Each row comes from the steps of one path. Every step used is in the known rows, and no mark comes twice. Write the path behind each row, first mark first.
In the rows, 128 means zero.
Known rows:
sebim, fiso, pese, ligeb, limu, boku: [139  55 195  63 124 116 102 174 121 132 189 129 153 144 171 150 124 161
 120 105 138 166 114 108 122 106  97 198 124]
ligeb, sebim, fiso: [152  67 182  71 142  83 130 158 123 103 163 110 161 123  73 144 113 153
 102 105 176 148 144 161  89  69  86 189 136]
pese, fiso: [116  43 175 147 120 122 125 127 109 135 182 108 141  71 110 143 138 162
 158 136 214 156 111 135 108  68 154 169 125]
fiso, sebim, ligeb, limu, boku, kebes: [148 182 150  66 111 104 140 174 121 127 158 111 125  94 182  94  94 145
 128 138 162 125 123 154  97 105 126 192 131]
fiso, sebim, ligeb, sisod: [128 177 170 123 119  93 157 169 126 127 155 105 132  78 168 106 103 156
 152 123 190 127 119 167  94 102 109 173 124]
kebes, nomo: [139  86 143 143 130 109 108 149 116 117 163 102 142  90  95 135 139 153
  70 142 143 119 118 157 108 106 149 159 141]
sisod, ligeb: [136 150 149 138 134 108 121 127 124 127 173 107 135 114 139 131 118 165
 103 110 165 134 111 140 112  99 121 176 129]
pese, fiso, sebim, ligeb, sisod: [117 102 168 148 114 119 155 157 121 142 166 103 131  61 146 128 117 159
 204 138 224 151 109 142  97  75 133 166 123]
pese, ligeb, limu, boku: [128 100 157  96 141  77 115 162 115 127 178 116 124 102 176  98 106 157
 151 119 139 150 117 116 124 116 143 177 118]
zezo, boku, limu: [116 141 182  81 121  66 135 143 115 113 148 102 128 127 122 161 120 146
  73 150 131 134 116 118 107  94 154 195  98]
sebim, fiso, pese, ligeb: [125  41 216  81 130 102 105 159 122 128 190 128 162 132 156 147 135 165
 120 106 139 160 116 126 110  95  89 189 126]
fiso, sebim, ligeb: [129 161 177 107 113  89 148 164 124 130 159 109 138  79 159  80 111 149
 121 127 177 112 124 171  89  93 117 175 133]
sebim, ligeb, limu, boku, kebes: [160 167 155  29 142  89 122 159 116 114 181 116 122 125 175 110 110 155
 117 142 166 140 121 128 111 102 155 195 136]
boku, limu, ligeb: [ 92 154 139 137 132  67 110 141 111 123 156 111 141 128 159 140 100 149
  79 140 144 129 118 134 128 117 125 180 111]
limu, boku, kebes, nomo: [149 104  90 116 131 139  95 139 109 117 176 114 119 109 132 130 123 158
  61 128 121 137 103 132 109 101 166 200 125]
fiso, sebim: [123 127 172 142  97 112 137 154 118 132 153 108 142  66 142 101 110 149
 108 120 173 120 123 176  95  99 106 178 124]
limu, ligeb: [118 159 149 162 149  63  96 141 102 117 173 115 153  89 142 111 112 165
  83 112 157 122 108 135 122 103 131 176 114]
ligeb, limu, boku, kebes: [158 131 140  67 122 120 106 148 107 117 174 116 122 114 158 141 103 154
 108 136 158 152 118 130 122 111 149 206 123]
sisod, ligeb, sebim, fiso: [157 122 151  95 147  98 129 148 133 114 165 104 146 142  98 147 105 160
 112  96 163 146 129 142  97  82  82 184 138]
fiso, sebim, ligeb, limu, boku: [144 181 159  81 104  98 144 182 124 131 158 108 126  91 179  84  99 144
 122 128 175 122 123 151 100 108 124 183 134]
sisod, ligeb, limu, boku, kebes: [159 175 119  95 131 127 112 140 119 126 173 108 118 133 165 145  98 159
 114 123 151 148 108 117 123 113 134 196 127]
zezo, boku, kebes: [144 135 180  70 140  78 121 127 105 101 162 109 132 105 110 150 125 160
  91 141 124 136 110 129  94  74 166 207  98]
sebim, fiso: [150  77 220  70 120 102 116 140 113 108 188 118 154 109 112 145 133 158
  84  99 166 143 128 152 106  76 108 183 132]
kebes, boku, zezo: [123  89 199 113 113 107 122 139 111 130 184 100 144  73 159 119 131 148
  92 158 139 156 114 127  88 105 148 213 117]
limu, boku: [135 113 129 120 118 122 107 144 108 125 184 116 125 101 147 108 124 162
  61  98 163 144 107 128 115 100 152 198 118]
sebim, ligeb, limu, boku, zezo: [147 162 169  24 138  87 131 170 115 118 179 119 133 111 171  98 108 158
 123 144 168 140 124 114 107 108 146 196 139]
boku, kebes, nomo: [145  96 129 114 142 116 101 125 111 107 166 109 134  97 107 149 128 156
  86 156 126 127 116 162 101  95 152 183 133]
pese, fiso, sebim, ligeb: [116  92 173 136 107 114 149 152 119 143 169 106 135  61 141 108 125 154
 175 140 214 140 113 147  92  70 142 165 131]
sebim, fiso, pese: [139  56 215  77 116 126 104 155 118 126 186 127 166 135 138 168 139 164
  85 110 162 157 117 137 110  91  87 198 131]

Write each row's path:
[118 174 138 183 157  69 107 148 105 115 168 110 145  88 150 141 102 173
 125 107 172 140 101 128 128 112 122 176 101]
limu, ligeb, sisod
[124  48 212  98 136 107 112 161 123 128 187 126 159 132 162 166 128 170
 147 101 150 172 112 122 115 102  82 189 118]
sebim, fiso, pese, ligeb, sisod
[126 155 169  76 141  40 126 163 115 104 142 103 144 145 105 165 103 147
  72 132 115 136 121 104 106  86 128 197  97]
zezo, boku, limu, ligeb, sebim, fiso
[151 108 151 104 144 113 122 159 136 127 164 111 156 157 114 161 111 163
 112 103 163 154 122 133  99  91  68 192 135]
sisod, ligeb, sebim, fiso, pese
[102 118 138 112 138  74 108 165 122 126 148 115 158 162 143 169  94 147
  83 136 139 147 125 125 119 113  84 196 115]
boku, limu, ligeb, sebim, fiso, pese
[117  98 182 128 103  96 121 137 121 137 174  89 124 120 171 148 126 130
  60 160 143 156 116 139 104 116 153 199 114]
kebes, boku, limu
[142  59 185  50 129 121  98 163 118 127 190 131 149 148 174 157 120 162
 127 114 123 170 111 110 118 103 100 208 121]
sebim, fiso, pese, ligeb, limu, boku, kebes
[111  66 167 165  96 133 141 144 115 144 165 105 139  53 126 125 123 154
 172 134 209 146 113 150  98  72 133 170 123]
pese, fiso, sebim
[ 98 144 120 136 144  56 117 153 117 120 142 107 145 138 132 144  89 146
  90 141 147 133 129 142 116 112 108 185 114]
boku, limu, ligeb, sebim
[136  51 222  63 128 103 106 168 121 129 184 126 161 135 162 156 127 160
 136 117 146 162 120 123 118 105  85 188 128]
sebim, fiso, pese, ligeb, limu
[113 167 147 102 144  37 127 158 114 109 135 100 140 135 113 155 101 147
  79 143 118 129 117 109 106  95 141 194  93]
zezo, boku, limu, ligeb, sebim
[163 128 123  79 124 124  99 154 109 116 167 110 120 113 143 149 109 150
  97 147 141 144 117 129 122 118 157 195 131]
ligeb, limu, boku, kebes, nomo
[141 116 114 100 126 128 100 130 106 119 184 120 120 106 153 121 115 163
  72 113 142 146 105 132 109  93 157 214 114]
limu, boku, kebes
[143 140 129 130 149  94 129 145 131 122 156 101 142 128 108 132 103 160
 120 110 169 140 125 147  98  91  97 181 132]
sisod, ligeb, sebim
[151 158 198  43 143  68 134 161 120 114 174 111 138 115 158 111 117 153
 127 147 190 132 131 145 110 100 141 173 143]
sebim, ligeb, limu
[108 150 157 170 122  80 112 146 117 134 169  87 124 116 188 160 109 139
  84 151 141 161 103 120 117 129 146 196  98]
kebes, boku, limu, ligeb, sisod
[156 175 130 108 126 122 116 149 121 131 172 106 122 128 161 137 102 158
 105 113 162 145 111 112 126 117 129 186 131]
sisod, ligeb, limu, boku
[121 106 156  99 102 131 150 170 116 144 168 111 132  63 159 106 108 156
 190 152 198 150 113 116  97  82 142 185 130]
pese, fiso, sebim, ligeb, limu, boku, zezo
[106  94 171 149 158  68 130 145 119 122 175 111 131  88 163 123 109 170
 192 110 161 154 112 134 116 109 121 165 105]
pese, ligeb, sisod
[119 141 165  82 139  55 119 172 117 116 141 109 152 160 120 182 108 151
  73 138 112 142 114  98 108  96 115 206  97]
zezo, boku, limu, ligeb, sebim, fiso, pese
[146  51 182  77 138 102 118 170 126 119 161 117 169 143  95 161 119 156
 103 111 172 160 136 151  92  82  70 200 134]
ligeb, sebim, fiso, pese
[138 130 148 119 161  52 104 163 111 105 164 112 165 113 102 129 100 161
  93  98 152 133 127 137 107  84  95 183 121]
limu, ligeb, sebim, fiso
[131 108 154 116 102 125 145 168 119 145 169 105 124  72 156 111 114 152
 175 139 209 148 112 128 104  81 149 174 131]
pese, fiso, sebim, ligeb, limu, boku
[166 160 137  42 146  93 117 168 118 114 176 110 121 125 157 118 114 152
 104 154 148 133 120 128 111 108 164 184 144]
sebim, ligeb, limu, boku, kebes, nomo
[148 172 132  90 125 125 121 152 119 129 171 112 127 121 165 132  97 162
 120 125 151 147 112 103 120 118 122 197 131]
sisod, ligeb, limu, boku, zezo
